Each row was made from one path, in order. Every step used is in the known rows, and no mark comes twice. Write each row's path.
In the rows, 100 means zero.
Known rows:
kasor > kofe > rorev > fifir > giru > fedal: 134, 98, 77, 93, 82, 95, 91, 104, 67, 75, 85, 79, 77, 93, 76, 95, 123, 96, 66, 94, 95, 82, 130, 135, 117, 69, 132, 86, 156, 83, 96, 81
nedug > dozuv: 108, 86, 80, 93, 72, 95, 91, 93, 92, 114, 106, 80, 89, 118, 88, 101, 96, 115, 94, 85, 98, 108, 85, 133, 107, 72, 148, 109, 94, 104, 79, 98
rorev > mego > dozuv > fifir > giru > fedal: 152, 78, 83, 91, 72, 82, 121, 113, 78, 84, 110, 81, 63, 85, 73, 72, 153, 99, 55, 94, 106, 85, 108, 140, 133, 69, 145, 106, 144, 89, 103, 62
rorev > fifir > giru: 136, 88, 73, 64, 83, 95, 101, 103, 80, 87, 105, 87, 93, 91, 61, 89, 123, 79, 76, 94, 102, 89, 112, 128, 105, 61, 118, 87, 125, 96, 109, 79
dozuv > nedug: 115, 83, 80, 77, 66, 98, 96, 93, 100, 105, 122, 78, 88, 102, 72, 80, 97, 115, 79, 89, 101, 100, 84, 107, 112, 79, 132, 91, 115, 116, 94, 95
fibaz > kasor: 97, 90, 82, 91, 97, 118, 86, 98, 100, 95, 104, 94, 104, 121, 80, 118, 90, 132, 101, 101, 111, 86, 100, 107, 113, 87, 117, 95, 105, 104, 105, 91
nedug > dozuv > fifir > rorev > fibaz: 98, 71, 95, 76, 91, 101, 81, 106, 104, 82, 123, 96, 114, 124, 89, 90, 135, 121, 86, 96, 98, 100, 76, 100, 95, 84, 144, 110, 122, 116, 114, 86
fifir > rorev > mego > dozuv > nedug: 113, 68, 77, 63, 57, 103, 126, 89, 113, 115, 139, 56, 93, 92, 66, 54, 139, 129, 70, 99, 98, 101, 71, 101, 101, 80, 157, 91, 146, 127, 86, 59
kofe > rorev > mego > dozuv: 111, 87, 80, 79, 71, 112, 114, 85, 106, 107, 118, 64, 104, 102, 80, 65, 139, 120, 70, 109, 89, 92, 114, 103, 94, 84, 146, 98, 153, 102, 83, 62
nedug > dozuv > fifir: 118, 87, 84, 77, 68, 92, 98, 99, 94, 103, 114, 90, 92, 116, 81, 84, 116, 101, 83, 84, 89, 87, 82, 138, 108, 66, 150, 117, 108, 96, 93, 84
fedal > giru > fifir > rorev > kofe: 101, 53, 104, 115, 105, 114, 81, 108, 96, 68, 127, 89, 91, 109, 99, 97, 139, 131, 101, 83, 128, 115, 73, 80, 119, 91, 145, 104, 119, 109, 107, 93
fedal > giru > fifir > rorev > kofe > kasor > gita: 94, 97, 104, 106, 108, 112, 66, 99, 80, 65, 123, 77, 108, 105, 75, 124, 115, 147, 97, 95, 113, 103, 82, 100, 126, 112, 133, 101, 118, 97, 113, 71
kasor > fibaz: 97, 105, 90, 79, 98, 112, 83, 83, 80, 93, 97, 96, 108, 108, 78, 101, 91, 110, 98, 102, 92, 94, 113, 118, 91, 76, 104, 85, 116, 98, 98, 93
mego > rorev > fibaz > repov: 95, 101, 107, 85, 122, 115, 75, 118, 101, 81, 107, 115, 122, 118, 78, 115, 118, 127, 86, 104, 104, 82, 103, 100, 99, 109, 135, 107, 135, 106, 128, 100
fifir > rorev > mego: 101, 75, 88, 67, 83, 118, 100, 81, 111, 101, 118, 76, 98, 107, 95, 90, 132, 121, 91, 102, 92, 115, 86, 96, 86, 83, 134, 92, 124, 126, 96, 61
mego > dozuv > fifir: 129, 81, 81, 67, 74, 102, 111, 99, 103, 101, 125, 86, 93, 108, 72, 61, 141, 103, 75, 97, 90, 77, 81, 117, 110, 72, 136, 104, 126, 99, 108, 70
fifir > rorev > mego > dozuv: 111, 70, 81, 67, 75, 115, 120, 86, 114, 114, 127, 63, 97, 101, 82, 67, 153, 128, 82, 106, 95, 104, 78, 97, 94, 81, 147, 93, 137, 122, 93, 51
mego > dozuv > fifir > rorev > kofe: 109, 65, 94, 75, 90, 114, 97, 100, 111, 82, 139, 86, 107, 121, 78, 75, 150, 117, 73, 101, 99, 87, 74, 86, 100, 82, 148, 107, 137, 111, 115, 81
mego > dozuv: 121, 79, 76, 81, 78, 107, 106, 94, 104, 112, 118, 75, 91, 107, 77, 74, 127, 119, 84, 101, 100, 95, 85, 106, 110, 80, 132, 92, 116, 108, 98, 80
fibaz > repov: 103, 103, 107, 80, 106, 113, 79, 104, 99, 95, 107, 107, 104, 120, 82, 113, 93, 117, 91, 100, 100, 89, 97, 117, 105, 97, 123, 95, 116, 104, 110, 92
nedug > dozuv > fifir > giru > fedal: 146, 81, 86, 99, 70, 74, 103, 115, 69, 84, 104, 88, 57, 94, 79, 90, 132, 96, 67, 84, 110, 94, 101, 153, 137, 63, 148, 110, 123, 84, 99, 82
fedal > giru > fifir > rorev: 101, 50, 100, 105, 93, 111, 81, 100, 92, 83, 123, 83, 70, 95, 110, 95, 147, 132, 125, 78, 133, 135, 57, 93, 119, 85, 141, 88, 106, 115, 104, 72
giru > fifir > rorev > kofe: 92, 65, 103, 104, 105, 118, 86, 103, 101, 73, 134, 88, 101, 112, 95, 96, 134, 125, 98, 90, 115, 109, 72, 74, 107, 86, 136, 100, 117, 113, 110, 94
giru > fifir > rorev > mego > dozuv > nedug: 107, 65, 83, 77, 64, 102, 131, 96, 108, 109, 143, 56, 89, 81, 70, 53, 147, 132, 80, 91, 107, 105, 64, 97, 107, 79, 159, 92, 144, 123, 85, 55
rorev > kofe > kasor > fibaz > repov > gita: 64, 143, 121, 94, 140, 120, 61, 107, 93, 89, 104, 115, 138, 118, 66, 140, 87, 137, 97, 117, 81, 67, 122, 126, 101, 101, 123, 94, 151, 91, 124, 87
fedal > giru: 131, 64, 85, 106, 87, 103, 74, 100, 88, 91, 93, 92, 71, 108, 98, 99, 108, 119, 99, 81, 124, 115, 94, 118, 130, 90, 132, 100, 102, 101, 98, 95
fedal > giru > fifir > rorev > fibaz > kasor: 85, 63, 98, 113, 117, 116, 76, 117, 96, 68, 112, 99, 108, 114, 93, 117, 123, 153, 113, 91, 137, 101, 86, 88, 121, 101, 134, 102, 120, 109, 115, 84
rorev > mego > dozuv > fifir > giru: 137, 76, 79, 62, 75, 85, 131, 108, 86, 91, 126, 79, 85, 89, 56, 65, 152, 90, 59, 100, 99, 81, 104, 139, 114, 63, 138, 104, 142, 91, 109, 56
kasor > gita > repov: 95, 132, 96, 72, 111, 108, 78, 91, 87, 113, 124, 110, 109, 116, 87, 112, 92, 114, 92, 98, 73, 93, 99, 128, 114, 97, 114, 95, 110, 95, 126, 76
fedal > giru > fifir > rorev > kofe > kasor: 104, 76, 101, 115, 109, 119, 72, 105, 101, 65, 113, 75, 103, 112, 79, 120, 124, 153, 107, 94, 117, 104, 76, 86, 116, 103, 149, 100, 127, 104, 103, 82
gita > repov: 105, 115, 93, 79, 109, 111, 84, 94, 102, 117, 115, 111, 100, 119, 93, 105, 99, 113, 100, 95, 78, 95, 96, 120, 108, 87, 123, 96, 112, 99, 119, 88
fibaz > rorev > kofe: 101, 89, 86, 104, 90, 117, 77, 106, 97, 73, 107, 103, 115, 122, 71, 102, 92, 115, 73, 106, 102, 75, 120, 85, 105, 93, 124, 113, 123, 91, 94, 117
rorev > fibaz > repov: 97, 102, 112, 87, 120, 110, 73, 116, 101, 80, 106, 118, 124, 126, 81, 115, 94, 122, 82, 103, 101, 83, 106, 104, 104, 108, 122, 103, 126, 106, 121, 102

Write each row's path:
102, 59, 96, 96, 90, 114, 102, 94, 100, 88, 117, 76, 83, 91, 104, 88, 146, 130, 106, 85, 116, 126, 76, 97, 107, 87, 145, 98, 123, 117, 93, 57
fedal > giru > fifir > rorev > mego
104, 90, 95, 87, 93, 113, 80, 98, 109, 80, 119, 74, 117, 126, 66, 114, 120, 141, 89, 104, 91, 87, 77, 103, 99, 90, 159, 110, 131, 104, 99, 80
nedug > dozuv > fifir > rorev > kofe > kasor
102, 107, 88, 104, 98, 121, 70, 103, 103, 69, 99, 88, 124, 123, 56, 124, 88, 140, 84, 114, 94, 72, 115, 89, 104, 104, 130, 107, 130, 90, 93, 101
fibaz > rorev > kofe > kasor
95, 72, 95, 81, 102, 112, 70, 101, 107, 81, 119, 96, 114, 123, 94, 100, 126, 127, 93, 101, 105, 110, 86, 80, 94, 94, 122, 94, 117, 123, 121, 94
fifir > rorev > fibaz
103, 105, 77, 81, 79, 118, 114, 90, 99, 99, 101, 71, 121, 97, 51, 83, 119, 137, 77, 121, 86, 72, 118, 108, 90, 90, 138, 99, 154, 94, 74, 58
kofe > kasor > fibaz > rorev > mego > dozuv
115, 62, 96, 130, 97, 102, 86, 110, 80, 79, 106, 91, 68, 89, 104, 96, 121, 123, 118, 68, 135, 120, 78, 108, 138, 88, 132, 100, 97, 96, 97, 89
fedal > giru > fifir
129, 79, 81, 72, 72, 76, 111, 110, 76, 91, 119, 88, 79, 100, 64, 87, 127, 87, 73, 88, 104, 91, 98, 155, 118, 56, 144, 110, 117, 87, 103, 78
nedug > dozuv > fifir > giru
96, 56, 103, 110, 109, 108, 72, 113, 96, 67, 118, 96, 99, 106, 104, 98, 139, 135, 109, 84, 127, 121, 76, 80, 115, 98, 133, 98, 116, 116, 118, 89
fedal > giru > fifir > rorev > fibaz
120, 80, 76, 77, 76, 109, 122, 91, 108, 113, 117, 68, 99, 101, 77, 68, 133, 120, 74, 104, 92, 93, 95, 106, 102, 83, 139, 99, 131, 111, 89, 64
rorev > mego > dozuv
95, 120, 92, 82, 105, 118, 76, 82, 84, 87, 90, 85, 120, 109, 63, 119, 86, 131, 104, 111, 86, 87, 114, 118, 91, 86, 110, 84, 125, 94, 96, 84
kofe > kasor > fibaz
101, 93, 75, 78, 77, 114, 116, 83, 103, 107, 108, 58, 107, 107, 76, 70, 130, 127, 70, 110, 77, 82, 116, 110, 90, 85, 145, 94, 162, 100, 79, 61
kasor > kofe > rorev > mego > dozuv
83, 106, 83, 86, 87, 118, 74, 79, 88, 90, 94, 74, 104, 124, 89, 103, 94, 122, 87, 103, 75, 87, 128, 112, 88, 85, 123, 85, 148, 91, 88, 94
kasor > kofe > rorev
111, 93, 79, 65, 74, 108, 120, 90, 101, 96, 114, 71, 107, 109, 70, 59, 141, 112, 63, 104, 70, 65, 107, 122, 94, 77, 147, 105, 165, 92, 92, 55
kasor > kofe > rorev > mego > dozuv > fifir
81, 110, 86, 84, 110, 115, 74, 104, 83, 79, 116, 98, 125, 114, 71, 124, 105, 137, 87, 105, 106, 81, 107, 103, 114, 108, 115, 105, 115, 100, 130, 85
mego > rorev > fibaz > kasor > gita
88, 108, 100, 83, 112, 123, 74, 85, 90, 76, 104, 84, 128, 116, 63, 119, 102, 139, 99, 114, 90, 87, 106, 100, 85, 90, 123, 89, 139, 100, 101, 85
fifir > rorev > kofe > kasor > fibaz
81, 95, 92, 100, 106, 118, 70, 105, 99, 74, 104, 98, 128, 128, 82, 117, 97, 137, 88, 109, 110, 79, 129, 92, 104, 100, 123, 103, 137, 97, 109, 98
kofe > rorev > fibaz > kasor
105, 67, 86, 82, 81, 114, 125, 92, 109, 106, 132, 62, 93, 91, 86, 65, 160, 131, 92, 99, 103, 108, 71, 94, 100, 81, 148, 93, 134, 117, 91, 48
giru > fifir > rorev > mego > dozuv
74, 115, 94, 88, 103, 113, 66, 98, 79, 74, 116, 96, 132, 121, 76, 122, 90, 133, 80, 108, 102, 81, 126, 104, 112, 109, 110, 101, 126, 92, 119, 84
kofe > rorev > fibaz > kasor > gita
95, 90, 71, 75, 66, 107, 124, 90, 103, 108, 120, 52, 108, 100, 56, 68, 114, 142, 64, 105, 88, 73, 106, 112, 100, 86, 157, 94, 173, 108, 76, 62
fibaz > kasor > kofe > rorev > mego > dozuv > nedug
130, 80, 76, 66, 69, 88, 127, 111, 84, 85, 122, 86, 90, 88, 48, 67, 146, 93, 58, 106, 101, 72, 116, 136, 112, 65, 138, 108, 147, 83, 101, 58
fibaz > rorev > mego > dozuv > fifir > giru
93, 71, 95, 85, 89, 117, 107, 89, 104, 92, 124, 75, 94, 95, 100, 88, 142, 125, 103, 92, 102, 120, 77, 91, 95, 83, 136, 94, 121, 120, 95, 56
giru > fifir > rorev > mego
82, 78, 92, 88, 111, 120, 76, 106, 107, 79, 114, 98, 122, 127, 84, 119, 111, 145, 100, 106, 115, 91, 93, 86, 103, 97, 124, 97, 120, 116, 119, 89
fifir > rorev > fibaz > kasor
151, 87, 79, 92, 79, 91, 95, 110, 72, 81, 93, 88, 70, 87, 77, 92, 129, 89, 70, 89, 109, 91, 113, 131, 127, 66, 127, 91, 129, 91, 105, 83
rorev > fifir > giru > fedal
104, 85, 84, 90, 105, 111, 76, 109, 101, 83, 107, 99, 113, 112, 84, 101, 130, 124, 88, 100, 103, 93, 102, 86, 98, 96, 129, 108, 121, 109, 126, 107
mego > rorev > fibaz
80, 105, 106, 98, 118, 122, 78, 91, 85, 68, 108, 84, 125, 106, 68, 117, 110, 142, 109, 106, 98, 90, 98, 96, 91, 90, 125, 90, 137, 96, 100, 81
giru > fifir > rorev > kofe > kasor > fibaz
90, 65, 100, 91, 93, 116, 87, 94, 98, 88, 132, 81, 83, 99, 104, 96, 142, 127, 122, 86, 117, 127, 57, 86, 105, 79, 130, 82, 103, 119, 106, 73
giru > fifir > rorev
117, 100, 72, 65, 84, 102, 95, 96, 74, 81, 96, 77, 101, 98, 60, 92, 119, 86, 72, 99, 88, 79, 133, 132, 93, 62, 124, 82, 156, 85, 100, 77
kasor > kofe > rorev > fifir > giru
102, 90, 95, 90, 104, 123, 71, 93, 112, 77, 116, 76, 117, 125, 71, 121, 113, 145, 94, 110, 96, 94, 85, 84, 98, 99, 138, 97, 127, 110, 107, 87
fifir > rorev > kofe > kasor
128, 82, 82, 64, 71, 87, 124, 102, 84, 86, 128, 76, 89, 90, 59, 63, 155, 91, 56, 104, 98, 80, 120, 136, 108, 64, 144, 103, 158, 84, 105, 55
kofe > rorev > mego > dozuv > fifir > giru
84, 134, 95, 77, 118, 114, 80, 94, 89, 109, 122, 112, 117, 120, 81, 125, 86, 128, 97, 102, 81, 81, 103, 128, 118, 101, 116, 98, 115, 92, 128, 73
fibaz > kasor > gita > repov
118, 112, 75, 67, 86, 105, 92, 103, 70, 73, 90, 90, 115, 87, 36, 104, 109, 94, 79, 110, 96, 69, 136, 130, 93, 68, 117, 88, 147, 78, 95, 74
kofe > kasor > fibaz > rorev > fifir > giru
103, 112, 72, 67, 84, 124, 79, 81, 91, 89, 86, 77, 120, 113, 76, 89, 105, 98, 82, 99, 69, 72, 125, 109, 78, 75, 124, 82, 157, 93, 88, 83
kasor > kofe > rorev > fifir
109, 102, 72, 68, 90, 106, 97, 100, 75, 78, 95, 78, 108, 101, 55, 102, 114, 97, 75, 102, 93, 70, 137, 133, 96, 66, 125, 84, 160, 83, 100, 73
fibaz > kasor > kofe > rorev > fifir > giru
113, 105, 79, 69, 76, 121, 76, 84, 96, 90, 98, 84, 116, 106, 79, 83, 116, 89, 81, 98, 84, 84, 123, 101, 83, 73, 125, 87, 145, 95, 93, 83
kofe > rorev > fifir
93, 93, 95, 96, 96, 109, 63, 100, 96, 73, 107, 96, 123, 123, 91, 98, 108, 117, 78, 104, 97, 95, 129, 86, 96, 97, 121, 102, 137, 99, 109, 108
kofe > rorev > fibaz
74, 76, 88, 110, 124, 119, 83, 109, 88, 70, 91, 87, 108, 122, 87, 123, 102, 161, 112, 90, 109, 84, 89, 105, 113, 101, 130, 92, 135, 105, 104, 85
fedal > giru > fifir > rorev > fibaz > kasor > kofe
126, 100, 76, 96, 87, 100, 93, 107, 67, 73, 83, 80, 83, 97, 71, 105, 118, 108, 70, 97, 101, 73, 133, 136, 119, 71, 133, 89, 160, 81, 97, 78
fibaz > kasor > kofe > rorev > fifir > giru > fedal
80, 118, 120, 78, 127, 125, 72, 98, 94, 75, 107, 102, 133, 122, 62, 130, 98, 141, 96, 116, 93, 78, 104, 110, 86, 105, 131, 91, 150, 99, 109, 80
fifir > rorev > kofe > kasor > fibaz > repov
88, 104, 81, 81, 84, 119, 97, 77, 96, 93, 94, 69, 111, 115, 88, 94, 104, 121, 75, 106, 70, 88, 133, 111, 82, 89, 131, 95, 156, 99, 80, 73
kasor > kofe > rorev > mego
109, 82, 84, 95, 101, 118, 85, 103, 101, 83, 116, 92, 103, 115, 80, 99, 130, 119, 81, 98, 104, 87, 98, 84, 102, 90, 141, 114, 123, 104, 116, 112
mego > rorev > kofe
73, 125, 102, 73, 127, 116, 73, 100, 94, 100, 130, 114, 128, 124, 85, 125, 102, 137, 98, 105, 85, 87, 96, 113, 110, 107, 121, 97, 124, 102, 137, 69
fifir > rorev > fibaz > kasor > gita > repov
76, 91, 83, 77, 115, 121, 87, 101, 99, 77, 97, 90, 124, 135, 74, 116, 99, 146, 93, 103, 83, 66, 94, 109, 96, 91, 123, 94, 142, 108, 113, 82
dozuv > fifir > rorev > fibaz > kasor > kofe
91, 125, 90, 91, 96, 115, 65, 96, 83, 70, 112, 87, 129, 117, 54, 127, 83, 135, 77, 113, 90, 75, 114, 102, 113, 111, 116, 105, 120, 88, 105, 86
fibaz > rorev > kofe > kasor > gita
102, 94, 78, 68, 80, 113, 121, 93, 102, 94, 113, 73, 113, 112, 65, 69, 136, 123, 67, 107, 76, 55, 110, 123, 97, 80, 148, 106, 169, 91, 93, 52
fibaz > kasor > kofe > rorev > mego > dozuv > fifir
